What can hang from each mark:
felogod: diti laba
disu: gogak
vumu: nitad
nonop: nitad
suvug: zenadu
zapef: fulinar nitad
gogak: fulinar suvug
diti: bakeme felogod
laba: disu felogod fulinar
bakeme: zapef
nitad: gogak nonop zapef
fulinar: laba zapef

Each row was made from one small tree. Brackets hold a mark, then the marks that hang from it, in alphabetical order. Every link used is in the known rows. Write each row's tree.
Known rows:
(bakeme (zapef (fulinar (laba felogod)) (nitad gogak))): [.17,-.17,.30,-.62,-.16,.26,-.07,-.27,.27,-.10,.38,-.03,-.06,-.21,.01,.27,.04,-.09,.17,.16,.10,-.03,.04,-.15,.08,.12,-.03,.07,.27,-.14,.14,-.05]
(gogak (fulinar (laba (felogod diti)) zapef)): [.32,-.24,.45,-.23,.09,-.13,-.17,.01,-.19,-.06,.16,.27,-.35,-.37,.67,.34,-.26,-.15,.04,-.14,.09,.09,-.17,-.18,-.08,.07,.04,.27,.45,-.09,.20,-.17]
(felogod (diti (bakeme (zapef nitad))) (laba disu)): [-.11,.00,.38,-.53,.09,-.12,-.28,-.07,-.16,.04,.37,.03,.00,-.50,-.06,-.12,-.07,-.19,.27,-.08,-.07,-.10,.00,.13,.12,.04,.21,.26,.50,.26,.18,-.24]
(diti (felogod (laba (fulinar (zapef nitad))))): [.15,.06,.23,-.16,-.14,.17,.01,-.05,.06,-.34,.47,.49,-.29,-.22,-.16,.04,-.15,.00,.20,-.19,.01,.00,-.02,.05,.14,.01,.24,-.03,.17,.14,.08,-.11]
(bakeme zapef): [.14,-.16,.07,-.28,.01,.24,-.20,-.13,.09,.03,.10,.01,.08,-.08,-.02,.07,-.01,.05,.13,.08,.08,.02,-.28,-.01,-.06,.00,.00,.01,.05,-.07,.04,.02]
(gogak (suvug zenadu)): [.01,-.12,.10,.05,-.29,-.11,-.13,.30,.21,-.03,.00,-.01,-.23,.22,.07,.03,-.28,.11,-.33,.04,.06,-.18,-.01,.07,-.22,-.02,.14,-.07,-.09,-.09,.00,-.11]
(laba disu): [-.08,-.07,.08,-.09,.03,-.09,-.15,-.03,-.01,.10,.10,-.08,.07,-.20,-.01,-.19,.25,.03,-.08,-.02,-.10,.03,-.09,.01,-.03,.10,-.03,-.02,.05,.11,.05,-.16]
(zapef fulinar (nitad gogak)): [.09,.02,.00,-.25,-.13,.03,.42,-.20,.14,-.06,.25,-.19,.09,.17,-.12,.12,.10,.03,.13,.14,-.16,-.14,.28,-.04,.11,.26,-.17,-.01,.00,-.01,-.02,.18]
(disu gogak): [-.28,.01,.11,.03,.21,.07,.08,-.01,.00,.01,.18,-.07,.09,.22,.19,.08,.13,.01,.21,-.10,.02,-.10,.12,.04,.18,.09,-.24,.06,-.13,.15,-.03,-.04]
(gogak fulinar): [.12,-.10,-.04,.01,.06,-.05,.11,-.03,-.11,.08,.00,.01,-.12,-.06,.23,.09,.12,.24,-.04,.10,-.03,-.12,-.14,.20,-.04,.00,.02,.16,-.03,.00,.06,.16]
(felogod (laba disu)): [-.19,.08,.16,-.02,.11,-.10,-.12,.16,.04,-.01,.12,.05,-.14,-.34,-.12,-.18,.16,.01,.03,-.25,-.08,.09,-.12,.13,.02,.12,.12,.17,.01,.31,.09,-.32]
(felogod (diti bakeme) laba): [-.20,.14,.28,-.07,.17,-.17,-.04,.14,-.23,-.08,.13,.16,-.11,-.27,.10,.03,-.36,-.18,.36,-.16,.07,-.09,.19,.09,.25,-.05,.18,.33,.38,.23,.07,-.09]
(vumu (nitad gogak (zapef fulinar))): [-.01,.15,.32,-.34,.14,.16,.44,-.32,.09,-.25,.05,-.12,.19,.16,-.02,.15,.00,-.01,.29,.04,-.21,-.13,.18,.17,.07,.28,-.14,.09,.04,-.12,-.10,.19]
(felogod (diti bakeme) (laba disu (fulinar zapef))): [-.08,.05,.45,-.35,.21,-.29,-.06,-.05,-.22,-.14,.25,.31,-.12,-.43,.13,-.15,-.26,-.04,.33,-.29,-.07,-.04,-.04,.03,.23,.14,.14,.33,.40,.33,.19,-.28]
(gogak fulinar suvug): [.12,-.27,.08,.03,-.09,-.17,.12,.08,-.04,.06,.08,.04,-.18,.07,.38,.33,-.14,.42,-.26,-.03,-.01,-.20,-.17,.19,-.03,-.15,.03,.24,-.08,-.02,.09,.11]
(felogod diti laba): [-.06,.14,.18,.02,.11,-.18,.01,.20,-.03,-.03,.11,.11,.02,-.29,.14,.11,-.39,-.20,.21,-.18,.04,.09,.00,-.02,.09,.14,.10,.34,.26,.18,.04,-.18]
(diti bakeme): [-.13,-.01,.11,-.10,.05,-.01,-.08,-.04,-.18,-.02,.04,.05,-.14,.03,-.06,-.06,.03,.02,.16,.03,.01,-.17,.19,.12,.18,-.19,.09,-.01,.17,.06,.04,.09]
(disu (gogak (fulinar laba zapef) suvug)): [-.02,-.46,.48,-.04,.19,-.07,-.02,.16,-.04,-.07,.33,.12,-.23,.32,.69,.48,-.25,.19,-.04,-.40,-.04,-.19,-.10,-.01,-.04,.03,-.24,.19,-.01,.20,.25,-.15]
(laba felogod): [-.02,.13,.10,-.15,-.10,.06,-.09,-.12,-.03,-.02,.06,.13,-.23,-.30,.09,.08,.12,-.07,-.01,.04,.16,.10,.01,-.03,.18,-.10,.08,.08,.13,-.18,-.08,-.08]
(zapef (fulinar (laba felogod)) (nitad nonop)): [.20,-.03,-.02,-.33,-.12,.18,-.15,-.10,.15,-.08,.21,.15,-.24,-.14,-.03,.27,-.21,-.10,-.01,-.05,-.04,-.16,.47,-.18,.16,.03,.20,-.02,.35,-.15,.29,-.14]
(nitad (gogak suvug) (zapef (fulinar (laba disu)))): [.08,-.30,.58,-.39,.03,-.23,.22,-.05,.24,-.26,.28,-.12,.13,.01,.29,.18,-.21,.13,.02,-.09,.06,-.03,.00,-.07,-.08,.18,-.19,.22,.02,.14,.26,-.21]
(vumu (nitad (gogak (fulinar laba)) nonop zapef)): [.10,.08,.46,-.42,.33,.11,.11,-.21,.04,-.28,.01,-.13,.24,-.02,.21,.05,-.23,-.03,.09,-.04,-.04,-.24,.09,.05,-.04,.15,.06,.05,.02,.08,.35,.24]
(nitad gogak zapef): [.08,.08,.38,-.34,.11,-.06,.37,-.26,.09,-.28,.05,-.17,.30,-.02,.10,-.09,.04,-.07,.19,.08,.19,.07,-.09,-.04,-.10,.14,-.15,.08,-.16,.09,.07,.08]
(disu (gogak (fulinar laba zapef) (suvug zenadu))): [-.01,-.41,.45,-.01,.08,-.06,-.17,.34,.10,-.08,.22,.07,-.39,.40,.65,.27,-.24,.14,-.13,-.24,.00,-.28,-.07,.08,-.27,.15,-.13,.08,-.04,.12,.21,-.20]
(zapef fulinar (nitad nonop)): [.25,.01,-.27,-.24,-.04,.20,.14,-.14,.07,-.02,.12,-.01,.03,.16,-.17,.18,-.15,.10,.07,.01,-.23,-.25,.44,-.07,.14,.16,.07,-.09,.11,-.11,.16,.09]
(nonop (nitad zapef)): [.02,.11,.06,-.30,.10,.14,.04,-.23,-.19,-.13,-.05,-.07,-.21,.00,.08,.03,-.14,-.02,.06,.16,.11,.14,.16,.22,-.32,.09,-.18,.04,-.01,-.16,-.06,-.03]
(nonop (nitad (gogak (fulinar laba) suvug))): [-.09,-.18,.33,-.14,.07,-.05,.03,.06,-.02,-.01,.14,-.24,-.22,.07,.43,.27,-.31,.20,-.21,.10,.17,-.03,.09,.07,-.16,.06,-.26,.13,-.09,.06,.10,.14]
(laba (felogod diti)): [.03,.14,.22,-.18,-.05,-.10,-.08,-.10,-.10,.01,.11,.11,-.04,-.42,.32,.18,-.13,-.22,.09,.07,.18,.14,.04,-.18,.24,.01,.06,.26,.35,-.21,-.07,-.10]
(vumu nitad): [-.15,.18,.09,-.05,.03,.14,-.03,-.06,-.03,-.02,-.03,-.04,.00,.09,-.13,.06,-.01,-.08,-.03,-.07,-.25,-.14,.11,.18,.07,.02,.07,-.06,.10,-.10,-.10,.08]

Write each row's tree:
[.11,.16,.25,-.39,.28,.28,.30,-.30,.11,-.30,.02,-.16,.32,.20,-.01,.11,-.21,.04,.33,-.03,-.20,-.21,.30,.00,.17,.31,-.07,.01,.01,-.08,.08,.27]
(vumu (nitad gogak nonop (zapef fulinar)))
[.19,.10,.30,-.41,.28,.05,.25,-.26,.09,-.32,.00,-.20,.44,.02,.11,-.13,-.19,-.02,.23,.00,.18,-.02,.08,-.27,.03,.19,-.09,-.01,-.19,.10,.27,.21]
(nitad gogak nonop zapef)
[.10,.15,.07,-.33,.00,.07,.17,-.19,.12,-.11,.15,-.28,.33,.09,-.13,-.12,-.06,-.07,-.03,.02,-.02,-.13,.25,-.25,.12,.14,.01,-.21,-.11,.11,.22,.25]
(zapef (nitad gogak nonop))
[-.07,-.06,.16,-.11,-.07,.01,.09,.08,.04,.03,.03,-.32,-.32,.21,.32,.08,-.16,.26,-.22,.32,.15,-.11,.09,.21,-.27,.21,-.22,.03,-.23,-.07,-.07,.25]
(nonop (nitad (gogak fulinar (suvug zenadu))))
[.26,-.17,-.12,-.43,-.17,.29,.00,-.27,.12,.02,.25,.03,-.03,.04,-.15,.23,.03,.10,.16,.17,-.17,-.11,.00,.09,-.04,.12,-.01,.03,.18,-.19,.03,.01]
(bakeme (zapef fulinar nitad))
[-.24,-.09,.37,-.16,-.05,-.11,-.20,.05,.04,.11,.31,-.04,-.41,-.20,.51,.04,.41,.25,-.19,.04,.06,-.20,-.08,.20,.11,.13,-.03,.21,-.04,.00,-.01,-.27]
(laba (disu (gogak fulinar (suvug zenadu))) felogod)
[.19,-.08,.25,-.33,.01,.04,.04,-.18,.07,-.26,.10,.26,-.27,-.27,.19,.27,-.14,-.06,.19,.01,.14,.05,.12,.04,-.06,.01,.04,.24,.29,-.17,.14,-.29]
(nitad (zapef (fulinar (laba felogod))))
[.22,-.14,-.11,-.23,-.02,.12,-.09,.00,.16,-.07,.15,.04,-.03,.10,-.11,.22,-.34,-.07,-.02,-.09,-.18,-.22,.47,-.16,.02,.10,.14,-.10,.25,-.02,.36,-.08]
(zapef (fulinar laba) (nitad nonop))
[.01,-.21,.22,-.06,.30,.09,.13,-.06,-.16,-.01,.19,.05,-.13,.27,.51,.21,.16,.15,.25,-.20,-.14,-.12,-.09,.08,.04,.22,-.32,.13,-.09,.12,.02,.03]
(disu (gogak (fulinar zapef)))
[.36,-.05,.06,-.35,.01,.17,-.06,-.12,-.08,-.17,.08,.07,-.02,.23,-.02,.01,-.22,-.11,-.01,-.29,-.20,-.05,.14,-.26,-.10,.14,.03,-.27,.10,-.01,.18,.01]
(fulinar (zapef (nitad nonop)))
[-.02,-.28,.11,-.06,.06,-.07,-.20,.10,.13,.04,.16,.04,-.13,-.12,.05,.10,-.02,.03,.03,-.07,-.14,-.04,.12,-.02,-.03,.19,-.04,.08,.24,.07,.18,-.29]
(zapef (fulinar (laba disu)))
[.02,.24,.15,-.27,-.09,-.17,.10,-.29,-.02,-.06,.11,.26,.00,-.53,.27,.11,-.19,-.02,.06,.19,.26,.06,-.01,-.10,.30,-.02,.12,.35,.27,-.17,.02,-.08]
(laba (felogod diti) fulinar)
[.21,-.05,.43,-.41,.15,-.05,.25,-.17,.14,-.33,.09,-.18,.38,.15,.22,.08,-.43,.17,.03,-.12,.21,-.09,.05,-.26,.06,.05,-.06,.02,-.25,.08,.30,.16]
(nitad (gogak suvug) nonop zapef)
[.36,-.16,-.19,-.48,-.02,.41,-.08,-.28,.14,.00,.20,-.01,.11,.07,-.17,.21,-.14,.15,.20,.10,-.14,-.20,.14,-.09,.07,.13,.07,-.05,.16,-.17,.20,.11]
(bakeme (zapef fulinar (nitad nonop)))
[-.19,.03,.32,.03,.05,.18,-.22,.17,-.13,-.20,.37,.35,-.35,-.25,-.15,.01,-.05,-.03,.43,-.10,.14,-.14,.22,.17,.40,-.24,.30,.02,.30,.23,.02,.01]
(diti bakeme (felogod laba))
[-.49,.08,.47,-.15,.39,-.23,-.13,.12,-.22,.04,.35,.02,.02,-.29,.23,-.08,-.02,-.15,.47,-.29,-.04,-.15,.21,.13,.38,.13,-.03,.37,.32,.42,.09,-.28]
(felogod (diti bakeme) (laba (disu gogak)))
[.33,.06,-.01,-.39,-.03,.08,.12,-.32,.02,-.23,.10,.19,.01,.07,-.07,-.03,-.25,.11,-.04,-.16,-.11,-.10,.04,-.17,.01,.08,.11,-.16,.00,-.01,.25,.02]
(laba (fulinar (zapef (nitad nonop))))
[.20,-.08,.15,-.32,-.07,-.05,.27,-.13,.08,-.07,.20,-.24,.19,.17,.16,.16,-.17,.27,-.23,.00,-.04,-.29,.11,-.10,.10,.05,.03,-.02,-.19,.11,.30,.31]
(zapef (nitad (gogak fulinar suvug) nonop))
[-.14,-.10,.51,-.39,.01,-.05,-.03,-.28,.00,-.12,.41,.24,-.23,-.17,.45,.14,.17,.27,-.02,-.30,.03,.00,-.17,-.08,.34,.07,-.17,.21,-.01,.03,.05,-.38]
(laba (disu (gogak suvug)) felogod (fulinar zapef))
[-.02,-.01,.38,-.17,-.01,-.16,-.30,.07,-.02,-.04,.15,.17,-.12,-.47,.36,.21,-.33,-.37,.00,-.04,.25,.13,.06,-.26,.08,-.06,.11,.22,.47,-.06,.15,-.29]
(fulinar (laba (felogod diti)))
[.12,-.32,.22,-.44,.00,.23,-.45,-.12,.19,.04,.29,.11,-.19,-.41,.11,.20,.09,.02,.17,.06,.04,.04,-.15,-.08,.05,.11,.02,.16,.37,-.13,.14,-.31]
(bakeme (zapef (fulinar (laba disu felogod))))
[.23,-.13,.42,-.56,-.02,.04,-.50,-.09,-.02,-.14,.25,.14,-.25,-.35,.11,-.03,-.06,-.31,-.18,-.35,-.10,.07,.10,-.38,-.07,.10,.17,-.20,.39,.03,.37,-.42]
(fulinar (laba disu felogod) (zapef (nitad nonop)))
[-.03,.06,.29,-.42,.05,-.02,-.14,-.04,-.14,-.05,.28,.15,-.04,-.32,-.05,.06,-.29,-.19,.35,-.06,.01,-.14,.08,.13,.12,-.07,.24,.28,.49,.15,.16,-.08]
(felogod (diti (bakeme (zapef nitad))) laba)
[.13,-.29,.29,-.58,-.08,.13,-.11,-.22,.28,-.02,.41,-.18,.15,-.13,-.07,.06,.11,-.02,.10,.10,-.09,-.06,-.05,-.12,-.09,.27,-.10,.00,.20,.07,.22,-.09]
(bakeme (zapef (fulinar (laba disu)) (nitad gogak)))
[-.20,-.10,.25,-.32,.33,.13,-.08,-.14,-.08,-.09,.20,-.09,-.21,.01,.24,.15,-.03,.01,.24,.02,.00,.02,.33,.23,-.20,.30,-.39,.16,.11,.01,.06,-.31]
(nonop (nitad (zapef (fulinar (laba (disu gogak))))))
[-.01,.01,.28,-.18,.14,.10,.14,-.06,.06,-.04,.07,-.23,.19,.20,.23,.22,-.26,.29,-.12,-.10,-.18,-.35,.08,.00,.24,.07,.02,.03,-.12,.03,.15,.42]
(vumu (nitad (gogak fulinar suvug) nonop))
[-.07,-.04,.32,-.30,.01,.34,-.26,-.11,.00,-.22,.48,.47,-.24,-.39,-.19,-.01,-.11,.16,.52,.03,.26,-.19,-.08,.22,.39,-.24,.35,.12,.28,.20,.14,.07]
(diti (bakeme zapef) (felogod (laba fulinar)))
[-.12,.06,.22,-.01,-.01,.04,-.13,.06,.12,-.18,.44,.34,-.12,-.51,-.15,-.15,.09,.14,.17,-.07,.11,.01,-.10,.14,.27,.03,.24,.11,.09,.27,.10,-.21]
(diti (felogod (laba disu fulinar)))
[.00,-.35,.36,-.05,.17,-.01,.16,.03,-.11,-.03,.28,.08,-.17,.42,.66,.41,-.09,.34,.05,-.32,-.10,-.21,-.12,.07,.05,.09,-.30,.19,-.12,.10,.06,.00]
(disu (gogak (fulinar zapef) suvug))
[.22,.06,.04,-.33,.04,.03,.27,-.20,.04,-.04,.15,-.25,.23,.03,.05,-.05,.05,.09,-.06,.11,-.05,-.23,.17,-.10,.08,.15,.01,-.08,-.13,.12,.26,.37]
(zapef (nitad (gogak fulinar) nonop))
[.22,-.17,.40,-.34,-.19,-.06,.22,-.09,.05,-.21,.25,-.05,.00,.31,.13,.15,-.17,-.03,-.13,-.24,-.13,-.01,-.06,-.23,-.07,.12,-.14,-.14,-.03,.06,.05,.03]
(fulinar (zapef (nitad (gogak suvug))))
[-.12,-.17,.38,-.22,-.01,-.13,-.07,.00,.16,-.10,.30,.07,-.15,.21,.30,-.11,.00,.27,-.13,-.21,-.08,-.18,-.16,.02,-.06,.28,-.16,-.01,-.16,.15,.11,-.30]
(laba (disu (gogak (suvug zenadu))) (fulinar zapef))
[.15,-.24,.15,-.44,-.19,.44,-.24,-.23,-.05,-.11,.57,.27,-.18,-.06,-.22,.21,.05,.10,.47,.22,.00,-.28,.27,.14,.32,-.11,.16,-.15,.47,-.13,.02,.16]
(diti (bakeme (zapef fulinar nitad)) felogod)
[.09,.24,.15,-.32,.22,.24,.00,-.24,-.04,-.25,-.10,.00,.18,.07,-.07,.02,-.22,-.07,.10,-.10,-.17,-.17,.19,.09,-.01,.05,.15,-.06,.08,-.11,.14,.08]
(vumu (nitad nonop zapef))
[.37,-.31,.25,-.38,.12,-.05,-.28,-.04,-.09,-.04,.21,.04,-.16,-.14,.26,.00,-.04,.01,-.20,-.26,-.24,-.11,-.06,-.11,-.25,.17,.08,-.09,.23,.18,.44,-.16]
(gogak (fulinar (laba disu) (zapef (nitad nonop))))
[.14,-.22,.06,.06,-.24,-.15,-.02,.26,.12,.05,.00,-.01,-.36,.16,.31,.11,-.15,.38,-.37,.15,.03,-.30,-.12,.27,-.28,-.01,.15,.10,-.13,-.07,.07,.06]
(gogak fulinar (suvug zenadu))
[.27,-.27,.51,-.40,-.02,-.03,-.09,.05,.15,-.27,.26,-.04,.06,.25,.20,.16,-.55,-.16,-.20,-.43,-.03,-.05,.11,-.48,-.10,.09,.00,-.24,.10,.17,.43,-.07]
(fulinar laba (zapef (nitad (gogak suvug) nonop)))
